What can hang from each mark
tirise: lerora vilela
vilela: fizu nolil
lerora: fizu
dunini: nolil zemalop
nolil: lerora mumet vilela
fizu: lerora vilela
zemalop: mumet

Every row comes from one small tree of marks. The marks that hang from a mark follow it in brackets, in alphabetical order. Every link used is in the known rows. Which tree was each row made from?
Known rows
tirise(vilela): [ 11 -12   8  10   2 -18 -17  15 -26 -44 -10  -9  -1   3  12   7   5  30
  -6   4]
tirise(lerora(fizu) vilela(nolil(mumet))): [ 10 -14 -13  15 -11   4 -18  -3 -27 -11 -21  21   0  29   3 -18  17  12
 -22   2]
tirise(vilela(fizu)): [  1  -9  22  11  30 -15 -16   7 -21 -29  -7   5  -2   4   5  -5 -19 -19
 -30   7]
tirise(lerora): [  7 -11  -3 -12 -18 -27  -8   1 -23  23  -4 -10   8  19  16   7   6  27
  -4   5]
nolil(lerora(fizu) mumet): [  0  -3 -29   9 -18  25  23  -5  28 -48  -6  -7  -2   0  -4  -1   1  45
  42  -4]
vilela(fizu(lerora) nolil(mumet)): [-17   0  28  23  48  -2  13  -9 -19  -3  15  24  -3  18 -18   5 -24 -84
 -14   7]
vilela(nolil(lerora mumet)): [  5  -2   6  27  -2  -5  11  -6  20 -25   9  -3   2  19  -5   2  -9  -1
  22  -1]
tirise(lerora vilela): [ 15 -16   8   4  -9 -24 -27  15 -28 -18 -13  -6   4  11  19   0   6  33
 -12   4]
dunini(nolil(lerora mumet) zemalop): [ 26  21  14 -20 -31  -5 -13  -7  44  14  24  11   7 -41  15 -10  -8  19
  46 -10]
tirise(vilela(nolil)): [ 16  -9  16  20   5 -19 -18   6 -38 -25  -8   0  -2   7  11   0   9   2
 -39   7]
nolil(vilela): [ -9  -3  -7  -5   3 -26  -2   2  -6  15   3 -20   0  23   0   4   0   7
   8   1]
vilela(fizu(lerora) nolil): [ -8   0  31  14  41   1  12 -10 -39   9  12   9  -2 -10  -4   6 -13 -72
 -50  11]
fizu(lerora vilela): [-13  -5  -1  -7  14   7  14  27 -20  -4   5  -9   1 -13  -9  41   6  -3
  18   1]
vilela(nolil): [  6  -3   7   5  -6 -22   2  -7 -33  18   2  -5   3  16   7   7   8  -4
 -33   7]
zemalop(mumet): [-27  -2  14  -7   1 -13   5  -2  -6  -7 -11 -11  -6  25  -2  17   5   9
   4   1]
dunini(zemalop): [ 11  10  11 -27 -10 -32 -11  -5 -22  19  10  10   2 -18  28   0   5  19
   3   2]
lerora(fizu(vilela(nolil))): [ -4  -5 -34 -16 -13  17  13   5 -31  37 -12   2   0   5  -9  13  28  10
 -37   2]
lerora(fizu): [  0  -6 -28 -14 -21  10  14  -8 -25  -6 -12  -8   0  -4   5   4  19  44
 -13   5]
nolil(lerora(fizu) mumet vilela): [-11   0 -33   9  -8  22  19  -5  42 -30  -3 -13  -5  11 -14 -13   0  29
  50  -7]

Write each row's tree
[ 16  -6  -9  34  -6  28   3  -1  10 -69 -15   6  -6  -4  -3 -17   8  24
   3  -2]  tirise(vilela(nolil(lerora(fizu) mumet)))
[  6 -14  19   4  20 -20 -27   9 -25  -2 -11   7   4  12  13 -12 -15 -17
 -36   7]  tirise(lerora vilela(fizu))
[ -9   2   6   8  24  -3   8  -3  33   0   9 -20  -1  -2  -5 -13 -28 -27
   3  -1]  nolil(lerora vilela(fizu))
[-10  -5 -41  -2 -14  35  24  13  36 -24  -9  -4   0   4 -21  15   4  40
  52  -9]  nolil(lerora(fizu(vilela)) mumet)
[-12  28  25 -42 -15 -18 -27 -12  18  70   8   5  -3 -19   8 -12   9 -15
   2  -8]  dunini(nolil(vilela) zemalop(mumet))
[-33   1  16  14  56  -4   9   1   8  -5  17   9  -5  24 -25   3 -30 -75
  27   1]  nolil(mumet vilela(fizu(lerora)))
[  2  -8 -36 -21 -24  12   2   2 -34  63 -17   5   6  12  -1   7  30  13
 -43   2]  tirise(lerora(fizu(vilela(nolil))))
[ -9  -1  -7  18   5  -7   8   4  47 -27   9 -19  -2  27 -11  -1 -17   9
  63  -8]  nolil(lerora mumet vilela)
[ 15  -1 -18   9 -23  27  21 -16  -2 -17  -7 -13  -1 -24   8  -8  19  32
 -28   3]  vilela(nolil(lerora(fizu)))
[-11  -9 -38 -12 -16  11   2   3 -15  52 -14  19   4  42 -16   6  19  -1
  -6  -1]  tirise(lerora(fizu(vilela(nolil(mumet)))))
[ -2  24  31 -43 -25 -15 -22 -12   4  52   5  12   0 -30  17  -2  11   2
  -5  -6]  dunini(nolil zemalop(mumet))
[ -2  -2  -9  16   2   2  12  15  30  -4   7  -1   1  24 -19  18  -6  -9
  31  -8]  fizu(vilela(nolil(lerora mumet)))
[  1  -4 -40 -12 -21  37  23  13  19 -14 -11 -19   0 -25  -6  17  16  53
  15  -4]  nolil(lerora(fizu(vilela)))
[  3  -4  42  30  50   3  -8   5 -43 -34   2  14  -5 -20   0  -1 -12 -66
 -56  10]  tirise(vilela(fizu(lerora) nolil))
[ 36  22  15 -29 -38  -3 -13  -7  26  25  21  -3   7 -70  29 -10   3  31
  11  -6]  dunini(nolil(lerora) zemalop)
[ -5 -11 -43 -32 -26  14   4  13 -20  43 -19  -3   6   9   0  14  24  41
  -9   1]  tirise(lerora(fizu(vilela)))
[ -4   1  17  26  25  -1  13 -12  25 -10  12   9   0  21 -13 -10 -31 -50
  -2   0]  vilela(fizu nolil(lerora mumet))
[ -1  31  28 -29 -19   1 -18 -10  54  39  12  -8  -4 -43   9 -16   2  -1
  21 -13]  dunini(nolil(lerora vilela) zemalop(mumet))
[  7  28  20 -18   6  -5 -18 -13  61  47  30  18   3 -27  -1 -33 -32 -47
  29 -10]  dunini(nolil(lerora mumet vilela(fizu)) zemalop)
[  0   0 -31  -1 -16  24  17  -7  24 -18  -6 -27  -3 -17   0 -11  11  40
  13  -3]  nolil(lerora(fizu) vilela)
[ -8  -5  39  40  58   2  -7   6 -25 -45   6  28  -7   8 -14  -1 -22 -79
 -19   7]  tirise(vilela(fizu(lerora) nolil(mumet)))
